Each row was made from one small tree. Brackets hold a mark, then the marks that hang from it, in the order of their numbers. Every link used is in the known rows. Write each row's tree.
In the rows, 128 means zero.
Known rows:
(Z_359 (Z_794 (Z_966 Z_229))): [176 159 136  78 133  79 103  93 127 134 170  98  97 102  95  60 145 127]
(Z_794 Z_966): [146 163 148  88 140 103  88 138  86 133 170 122  82 140 166  70 113 131]
(Z_966 Z_729 Z_794): [132 114 135 117 140  91 104 138 123 143 103 153 108 133 160 128 131 108]
(Z_229 Z_966): [115 150 146  95 128  95  86 111  97 161 152 121 116 148 156 105 153 142]
(Z_599 (Z_966 Z_325 Z_578)): [ 63 136 133 115 147 139 128 126  80  99 170 144 101 169 132 190 138 129]
(Z_578 (Z_966 Z_325 (Z_599 Z_865) Z_729 (Z_794 Z_359))): [142  84 105 124 138 140 149 174 126 128  85 181 154 125 155 149 125 134]
(Z_578 (Z_966 Z_229 Z_325)): [ 80 133 112 150 118 120  83 115 113 108 160 113 147 134 116  94 159 134]
(Z_325 (Z_966 Z_229 Z_578 (Z_599 Z_865) (Z_794 Z_359))): [188 146 121 148 128 132 167  94 146 158 104 132 140  95  62 127  93 138]
(Z_966 (Z_794 Z_359)): [176 123 140  68 171  72 135 104 110 148 116 187  99 128  82 103 136 123]
(Z_578 (Z_966 Z_325 (Z_599 Z_865) Z_794)): [140 141 123 118 103 130 132 165 138 136 113 157 150 142 207 140  69 163]
(Z_794 Z_359 (Z_966 Z_578 Z_729)): [134  99 123 121 169 126 133 137  78 128 137 145  91 106  85 119 182  88]
(Z_599 Z_865 (Z_966 Z_229 Z_578)): [116 219 146 122 102 136 114 105 119 140 157 101 106 123 150  95 106 132]
(Z_325 (Z_966 Z_229 Z_578 (Z_599 Z_865) Z_729 Z_794)): [145 137 116 194  95 149 140 131 160 153  87 100 148 103 138 150  85 123]
(Z_325 (Z_966 Z_578 Z_599)): [144 135 135 153 146 130 141 124 106 139 149 115 129 118 120 152  91 134]
(Z_966 Z_229 Z_729): [118 150 135 137 124 109  89 112 134 128 128  99 128 104 144  68 150 103]
(Z_325 (Z_966 Z_229 Z_578 Z_599 Z_729 (Z_794 Z_359))): [143  68 115 189 156 136 163 103 155 134  94 130 146 115  13 163 145 111]
(Z_966 Z_229 Z_599 Z_729 Z_794): [146 123 147 144 116 112 133 123 192 133  98 118 148 126 135 109  95 123]
(Z_599 Z_966): [112 170 160  78 153 104  93 129  89 125 168 137  82 168 157  97 114 140]
(Z_229 (Z_966 Z_599 Z_729)): [116 115 151 124 123 128 111 142 137 150 122 111 144 140 181 128 137 138]
(Z_794 Z_359 (Z_966 Z_229)): [161 152 141  92 153 104 104  98 107 124 162 119  95 117  68  32 152 125]

Which tree is each row?
[122  72  99 187 160 119 132  91 117 138 101 136 124 112   4 156 186  96] -> (Z_325 (Z_966 Z_229 Z_578 Z_729 (Z_794 Z_359)))
[ 75 100 109 149 136 148 116 161  81 103 150 123 105 132 154 172 164 100] -> (Z_794 (Z_966 Z_325 Z_578 Z_729))
[122 140 121 137 103 178 148 184 112 114 132 114 129 112 230 164  95 120] -> (Z_794 (Z_966 Z_325 Z_578 (Z_599 Z_865) Z_729))
[155 122 132  71 123 126 159 130 132 153 101 172 146 153 150 160 119 168] -> (Z_229 (Z_966 Z_325 (Z_599 Z_865) (Z_794 Z_359)))
[106 139 127 163 121 120 115 102 133 132 129  99 135  89 112 115 164  89] -> (Z_966 Z_229 Z_578 Z_729)
[115 153 119 162  84 185 143 159 145 108 130  83 146 104 192 133 103 119] -> (Z_794 (Z_966 Z_229 Z_325 Z_578 (Z_599 Z_865) Z_729))
[109 108 125 159 109 122 123 126 173 113 126 128 165 158 105 135 105 153] -> (Z_578 (Z_966 Z_229 Z_325 Z_599 Z_794))
[ 59 162 116 152 100 169 117 135 114 105 137 105 124 134 172 155 145 115] -> (Z_599 Z_865 (Z_966 Z_229 Z_325 Z_578 Z_729))
[149  87 125 104 161 123 199 113 138 119 115 192 141 128  68 205 124 128] -> (Z_966 Z_325 Z_578 Z_599 (Z_794 Z_359))
[109 197 145 118 106 135  82 135 119 131 135  99 104 131 196  64 118 126] -> (Z_599 Z_865 (Z_966 Z_229 Z_729))
[ 82 194 127 125  99 155 123 115 111 111 160 108 118 140 158 141 120 134] -> (Z_599 Z_865 (Z_966 Z_229 Z_325 Z_578))
[113 121 109 168  83 151 118 160 172 123  90 119 174 130 182 128 102 140] -> (Z_578 (Z_966 Z_229 Z_325 (Z_599 Z_865) Z_729 Z_794))
[142 126 160 102 120  97 126 120 155 166 120 138 134 167 145 146 100 165] -> (Z_229 (Z_966 Z_599 Z_794))
[153 128 113 124 113 133 147 126 157 128 108 154 165 121 106 103 108 154] -> (Z_578 (Z_966 Z_229 Z_325 (Z_599 Z_865) (Z_794 Z_359)))
[112  83 116 157 142 167 167 132 141  90 136 117 144 116  65 143 161 108] -> (Z_794 Z_359 (Z_966 Z_229 Z_325 Z_578 Z_599 Z_729))
[ 66 142 114 157  94 157 126 134 135 115 111 129 118 152 152 187 133 119] -> (Z_599 Z_865 (Z_966 Z_229 Z_325 Z_578 Z_729 Z_794))
[134 129 135 142  91 137 146 148 154 181  83 129 146 124 191 186 111 136] -> (Z_229 (Z_966 Z_578 (Z_599 Z_865) Z_729 Z_794))
[ 78  81 120 124 158 128 123 118 129  92 115 160 109 182  61 151 178 119] -> (Z_599 (Z_966 Z_229 Z_325 Z_729 (Z_794 Z_359)))
[142 135 118  83 133 100 111 102 120 105 172 107 111 119 105 104 157 131] -> (Z_359 (Z_794 (Z_966 Z_229 Z_325)))
[126 123 130 177 131 139 105 127 140 123 127  79 147 119 132  91 113 126] -> (Z_325 (Z_966 Z_229 Z_599 Z_729))
[133 153 118 144  82 137 124 139 169 130 114 126 167 134 169 115  78 160] -> (Z_578 (Z_966 Z_229 Z_325 (Z_599 Z_865) Z_794))
[143 100 122 113 129 132 136 134 159  94 141  97 141 113 131 126 141 125] -> (Z_359 (Z_794 (Z_966 Z_229 Z_325 Z_599 Z_729)))
[190 135 155  69 166 114 143 136 111 127 156 145 102 127 112  67 101 140] -> (Z_794 Z_359 (Z_966 Z_599))
[199 155 151  79 129  96 137 104 165 129 163  93 123 103 112  66 102 141] -> (Z_359 (Z_794 (Z_966 Z_229 Z_599)))
[164  66 124 136 178 116 142 138 120 136  93 161 123 134  81 143 123 126] -> (Z_325 (Z_966 Z_599 Z_729 (Z_794 Z_359)))
[145 118 115 115 135 175 173 169 101 113 122 143 129  98 162 151 127 114] -> (Z_794 Z_359 (Z_966 Z_325 Z_578 (Z_599 Z_865) Z_729))
[ 74  40 102 140 152 125 147 116 105 135  97 175 135 150  61 236 224 109] -> (Z_229 (Z_966 Z_325 Z_578 Z_729 (Z_794 Z_359)))
